What can hang from each mark
Q207: Q186 Q350
Q186: Q419 Q535
Q313: Q186
Q535: Q350
Q134: Q770
Q419: Q186
Q770: Q134 Q207 Q313 Q535
Q350: Q207 Q313

Each row was made from one small tree. Brackets hold a mark, then the marks that hang from it, in the order of their numbers. Every link used is in the known rows. Write each row's tree.
In the rows, 128 means zero.
Known rows
(Q207 Q350): [147 102 104 137 138 125 120 160 144 132 111  80 132 156 113 140 120 159
 150 104 133 153]
(Q770 (Q207 (Q186 Q419) Q350) Q313): [130  76 117 149 177 104 133 145 137 121  96  71 118 158 110 149 119 168
 164  68 143 151]
(Q207 (Q186 Q419 Q535) (Q350 Q313)): [155  96 114 144 146 113 128 191 147 136 114  64 119 200 111 153  98 170
 144  47 156 165]
(Q207 (Q186 Q535) Q350): [156  97 113 145 149 119 126 171 155 131 108  72 132 182 113 145 110 165
 156  76 140 154]
(Q134 (Q770 Q207 Q535)): [134  68 120 146 144 128  98 113 118 136 115  90 161 122 111 139 143 157
 161  91 128 153]
(Q207 (Q186 Q535) (Q350 Q313)): [149  86 108 152 140 111 124 177 151 140 110  72 115 203 113 151 106 170
 149  67 149 159]
(Q207 Q186 Q350): [142 100 108 145 156 117 129 154 147 129 104  71 116 176 115 137 114 170
 160  95 139 163]
(Q313 (Q186 Q419 (Q535 (Q350 Q207)))): [166 115 120 108 133 144 103 189 138 141 117  66 131 197  97 148  86 172
 129  54 153 152]
(Q207 Q186): [141 101 115 148 159 111 120 144 139 134 111  67 124 155 112 131 114 168
 157  87 143 158]
(Q535 (Q350 Q207)): [147 106 114 117 131 126  96 143 136 137 120  83 127 172 103 129 114 168
 143 101 144 147]
(Q770 Q207 Q313 (Q535 Q350)): [125  69 121 138 160 105  85 116 137 115 102  83 150 145 105 142 141 160
 169  78 133 135]
(Q535 (Q350 Q313)): [142  99 111 135 137 108 105 163 140 132 119  77 125 172 106 136 116 163
 145  85 145 155]
(Q350 Q207 (Q313 (Q186 Q419))): [140  99 107 127 126 136 109 169 120 163 117  65  95 196 103 148  86 178
 120  65 162 163]
(Q186 Q419 (Q535 (Q350 Q207 Q313))): [160 103 121 115 121 122  95 180 134 144 129  77 129 195  99 146  97 168
 126  53 161 149]
(Q419 (Q186 (Q535 Q350))): [168 115 114 141 143 127 117 181 141 127 115  68 155 177 104 134 122 152
 145  73 135 143]
(Q419 Q186): [150 112 106 154 145 127 126 156 128 140 112  66 138 154 110 128 126 154
 143  93 134 149]
(Q770 Q134 Q207): [139  68 116 134 152 113  88 120 135 145 110  92 139 124 110 129 131 159
 157 117 130 130]
(Q350 Q207 Q313): [136  88 107 135 117 120 100 141 125 161 123  83 106 176 107 138 110 170
 130  92 153 149]
(Q134 (Q770 Q207 Q313)): [131  63 118 160 156 108 122 119 121 132 113  91 149 107 110 145 142 150
 158  86 133 137]
(Q186 Q419 (Q535 Q350)): [170 119 126 119 145 121 107 188 145 120 124  70 162 154 102 142 108 156
 143  58 145 147]
(Q770 Q134 (Q535 Q350)): [146  89 120 119 151 118  67 123 151 123 111  83 153 154 110 123 135 164
 163 100 135 141]

Which tree is each row?
[128  56 111 146 167 113  98 122 138 144  94  82 123 138 108 144 122 163
 157  95 135 125] | (Q770 Q134 Q207 (Q313 Q186))
[155  96 112 128 119 138 106 186 127 164 120  66 111 202 101 157  81 174
 116  47 164 154] | (Q350 Q207 (Q313 (Q186 Q419 Q535)))
[152  88  99 145 126 132 120 196 148 149 107  72 115 206 109 162  95 167
 134  67 144 157] | (Q207 (Q350 (Q313 (Q186 Q535))))
[160 103 114 116 128 142  98 174 142 146 113  75 126 200  99 146  94 171
 134  73 147 145] | (Q313 (Q186 (Q535 (Q350 Q207))))
[144 106 111 116 131 134 104 177 127 149 115  66  98 212  99 145  88 181
 125  63 161 166] | (Q535 (Q350 Q207 (Q313 (Q186 Q419))))
[165 112 113 130 129 137 107 167 135 142 118  74 140 197 101 132 115 160
 135  79 143 139] | (Q419 (Q186 (Q535 (Q350 Q207))))
[127  55 123 131 166 102  67  99 145 119 100  91 151 139 108 133 147 160
 173  92 133 123] | (Q770 Q134 Q207 Q313 (Q535 Q350))
[133  78 112 157 154 128 112 128 129 131 105  72 145 143 113 150 129 161
 155  63 140 154] | (Q134 (Q770 (Q313 Q186) Q535))
[159 105 125 128 143 125 111 161 134 145 121  66 128 178 105 140  96 173
 138  56 159 151] | (Q350 (Q207 (Q186 Q419 Q535)))
[165 112 118 132 144 137 118 195 139 140 115  59 144 160 104 153  91 162
 133  51 146 153] | (Q313 (Q186 Q419 Q535))
[167 114 125 108 130 130  97 175 138 135 127  76 146 175  99 140 102 164
 133  64 152 144] | (Q186 Q419 (Q535 (Q350 Q207)))
[147 110 112 127 146 125 114 190 134 134 112  60 114 191 102 146  93 173
 135  57 153 169] | (Q535 (Q350 (Q313 (Q186 Q419))))
[137  76 120 129 161 103  71 111 154 116 105  83 152 146 111 130 141 160
 168  87 139 129] | (Q770 Q134 Q313 (Q535 Q350))
[157 100 109 137 119 128 105 173 131 152 120  75 123 218 101 137 113 164
 128  69 152 144] | (Q419 (Q186 (Q535 (Q350 Q207 Q313))))
[153  94 119 137 138 122 107 146 139 150 117  74 124 181 107 138 104 172
 143  75 153 145] | (Q350 (Q207 (Q186 Q535)))
[120  53 123 166 174 105 111  97 124 126 102  80 144 135 114 142 146 164
 175  67 139 151] | (Q134 (Q770 (Q207 Q186) Q313 Q535))
[158 105 125 134 154 105 114 188 146 127 119  61 130 195 104 145  99 171
 146  38 159 163] | (Q207 (Q186 Q419 (Q535 (Q350 Q313))))
[148 115 123 116 155 121 110 152 134 131 116  66 115 189 103 128 102 179
 147  72 157 163] | (Q535 (Q350 (Q207 (Q186 Q419))))
[135  92 108 134 139 127  90 159 139 135 105  66 119 202 105 145 110 175
 147  67 145 166] | (Q770 (Q535 (Q350 (Q313 Q186))))
[162 108 115 128 143 132 109 188 150 131 111  68 142 179 102 148 100 163
 144  68 138 149] | (Q313 (Q186 (Q535 Q350)))
[163 107 122 126 136 112 105 194 143 129 126  71 145 174 102 148 103 160
 136  47 153 153] | (Q186 Q419 (Q535 (Q350 Q313)))
[151  94 120 135 134 116 111 167 131 155 123  67 111 199 105 146  92 176
 131  46 168 157] | (Q350 (Q207 (Q186 Q419 Q535)) Q313)
[133  61 119 132 151 118  69 103 135 141 107  89 149 131 111 130 139 162
 163 107 129 134] | (Q770 Q134 Q207 Q535)
